Known rows, with every step that occurs
C -> Y -> S -> U: [ 20 -66 -11 -38  49  30   0   1  -4   9  -8 -69  17 -32 -17 -26 -13   8
  -2 -31 -13  -1   4  63  30]
J -> Y -> S -> U -> F -> L: [ 22 -47  11 -35  58  47  31 -26 -53 -19 -11 -37 -38 -11 -42  22  -4 -10
 -20 -68 -26 -17   6  58  46]
J -> V -> Y: [ 13 -55 -30  -6  55   9 -66  -7 -14  24 -28   6   2   8  -9   5  29 -50
 -17 -26 -20 -34   2  -7  59]
Y -> S -> J -> V: [ 36 -49 -13 -48  65  26 -14  14 -16  31 -22 -12   3   7 -20  -2 -18  -3
  -6 -42  11  10   8  41  43]
F -> L: [ -7 -29   4 -16  42  39  -8 -25 -48 -12 -58   0   4  -3  -9  -7  17 -25
 -18 -34 -31  -6  16  17  28]
J -> Y -> S -> U -> D: [ 13 -86   2 -51  46  30 -21  -8 -21  13   1 -66  -5 -16 -37  13  31  -1
   9 -27   2  -9 -14  65  18]
Y -> S: [ 11 -22  -2 -33  45  50 -13   6 -14   4 -44 -22  27   1  -5 -13   3   1
  -7 -23  11  -1 -12  30  21]
U -> L: [-11   2  27  -6  26  39  -4 -13 -30  20 -50 -15   0  16   6  -9  44 -31
 -11 -28 -14  24   9 -13  30]
C -> Y -> P: [ 19 -27 -36 -23  42  30  -9 -17 -17  24 -49 -51  26 -18  -3 -40   8 -15
 -30 -20 -45 -12   9   7  53]
V -> Y -> P: [  4 -22 -44 -19  59  38 -60  -4 -13  25 -45 -15  36  -6  13   3  32 -20
 -30 -23 -15 -26  17  -6  45]
V -> D -> J -> Y -> P: [  7 -19 -31 -34  50  39 -72 -14 -51  53 -29 -44 -13 -31  -4  -3   7 -43
 -29 -27 -48 -12  -1   5  55]
D -> V -> Y: [ -3 -24 -10  15  56  11 -69   9  25 -10 -21 -15  10   5  20   0  42 -54
 -29 -14  -3 -20   7  -7  12]
C -> Y -> S -> J -> V -> D: [ 37 -45 -12 -41  63   7 -37  -5 -20  48 -12 -45  -1 -16 -28 -12 -41 -41
 -11 -24  -8  -7   4  54  62]
D -> J -> V -> Y: [  9 -51 -33 -14  74   5 -74   4 -19  31 -14   7 -17   2  11  -1  19 -60
 -21 -24 -25 -26   9  -4  44]
J -> Y -> S -> U -> L: [ 12 -48  30 -31  48  52  -1 -13 -28  32   1 -54 -15 -10 -39   9  25   5
  -4 -51  -6  18   0  39  35]
D -> J -> Y: [  4 -43 -11 -22  45  33 -37  -6 -38  26 -15 -16 -28  -7  -8 -14  15 -37
 -16 -38 -42  -7 -12   5  33]
Y -> P: [  9 -21 -33 -31  36  48 -22  -5 -29  22 -63 -30  29  -7   6 -14  22  -6
 -25 -27 -25   3  12   1  42]
S -> U: [  1 -68 -19 -28  21  28 -16   4 -27  11 -32 -35  12 -17   3   0  21  -7
   7 -41 -23  22  20  35  27]
S -> U -> L: [-10 -35  19 -17  24  34   0  -6 -31  19 -31 -36  -1  -4   2   3  44 -13
   4 -41 -17  39  29  13  27]
V -> Y -> S: [  6 -26 -10 -21  68  42 -51   7   1  16 -25 -11  35   1   2   5  12 -17
 -15 -20  22 -27  -7  26  22]
S -> J -> V -> Y -> P: [ 31 -45 -57 -33  82  12 -59   1 -19  53 -25  -6  11   2   1  14  10 -29
 -28 -42 -10 -16  41   5  69]
D -> J -> V -> Y -> P: [ 20 -35 -60 -26  88  18 -71  -3 -20  43 -29  -8  -2  -8  14  -2  21 -43
 -34 -26 -28 -31  19 -12  59]

Rows
[  1 -93 -33 -32  74 -14 -71   2 -22  26   4 -32 -21 -10   9  18  48 -58
   8 -14 -18 -21  22  32  25]
S -> U -> D -> J -> V -> Y
[ 14 -48 -27 -26  51  17 -33   2 -31  22 -31  -7 -23   0   3 -17  12 -43
 -14 -29 -35   0   2   1  42]
D -> J -> V
[ 21 -30   1 -37  38  40  27  11 -19  -6 -25 -39  -3  -3   1   7   2  -1
  -1 -49   5  12   5  49  29]
Y -> S -> U -> F
[ 20 -80 -16 -62  72   9 -20  10 -21  18  -3 -56 -18 -13  -8  -1  23 -14
  13 -16   1  -1   2  64  13]
Y -> S -> U -> D -> J -> V
[-13 -13  -7 -22  36  26 -63   3 -41  29 -42 -21  -4 -16  27  -9   5 -57
   0 -14 -25   8   3  12  24]
V -> D -> J
[ 20 -25   0 -50  56  41  -8  19  -9  23 -28 -17  20   5   2  -3 -17   5
   1 -38  22  19  11  48  18]
Y -> S -> J
[ 38 -57 -27 -28  71  14 -17   4 -13   8  -1 -21 -14  -1 -12  25   8 -27
 -12 -47   6 -26   8  37  58]
J -> V -> Y -> S -> U -> F
[ -1 -70 -10 -42  70  21 -51   6  -1   9  -6 -49  26 -13   0  21  41 -15
  12 -10  28 -22   9  64   1]
V -> Y -> S -> U -> D
[  0 -54 -33 -19  67   1 -65   3  21   0 -12 -71  17 -21  19  20  74 -34
 -14  -4   2 -17  30  25   4]
S -> U -> D -> V -> Y -> P
[ 15 -25  -9 -36  81  35 -47  19   1  32 -11  -5  27   6   9  15  -9 -14
  -5 -33  34  -8  18  43  19]
V -> Y -> S -> J
[ 22 -41 -24 -29  95  23 -65  10  -5  27  -4  -3  -3   0   3  -2  -1 -36
 -18 -22   6 -32  -6  19  38]
D -> J -> V -> Y -> S
[ 16 -72  -9 -49  64  42 -26   8 -29  25  14 -49 -21 -29 -19   0  -7   5
   0 -48 -17   1  -5  56  22]
D -> J -> Y -> S -> U
[  2 -17 -28  -8  69   6 -71  -2  28  -3 -31 -49  20   0  21   7  73 -53
 -29  10   4 -31  10  -1   6]
U -> D -> V -> Y -> P
[ 15 -52  -8 -29  38  26 -26  -2 -36  33 -15  -9 -16   2 -22   7   2 -24
  -8 -57 -25  11  11  20  45]
S -> J -> Y
[-11 -31  -6 -33  43  15 -29   1 -24   9 -37 -27  -8   4  24 -12  41 -46
   5   0 -15   1  -2  19  -4]
U -> D -> J
[ 25 -50 -22 -24  77  26 -58   0  -2  21 -19  -6  14   2 -18   4   8 -25
 -15 -25  12 -37  -9  17  49]
J -> V -> Y -> S
[  0 -57  -6 -61  65  25 -18  17 -14   9 -11 -60   1 -17  13  -2  21  -5
  19 -13  13  10   3  71 -15]
Y -> S -> U -> D -> J
[ -5 -64  -1 -18  33  -3 -26   8  11 -19 -18 -68  -4 -12  12   4  67 -35
   7  -9  -5  14  16  35 -10]
S -> U -> D -> V
[ 10 -54  -9 -15  75  21 -55  22  36  -7   6 -50  19 -20   7  13  25 -15
 -12 -24  24 -13  12  44   2]
D -> V -> Y -> S -> U
[ 19 -17  -1 -18  93  17 -54  28  37   6   1 -22  16   4  16  11   5 -29
 -17 -26  45  -6  17  35  -1]
D -> V -> Y -> S -> J
[ 30 -53   1 -35  42  41  15  -4 -30   1  -3 -45 -26  -6 -32  14   1  -4
  -9 -60 -15  -3 -13  46  47]
J -> Y -> S -> U -> F
[  7 -57   6 -37  52  13 -17  14  25 -20 -10 -76   9 -14   2   2  48 -12
   8  -7  28   7   0  62 -22]
Y -> S -> U -> D -> V
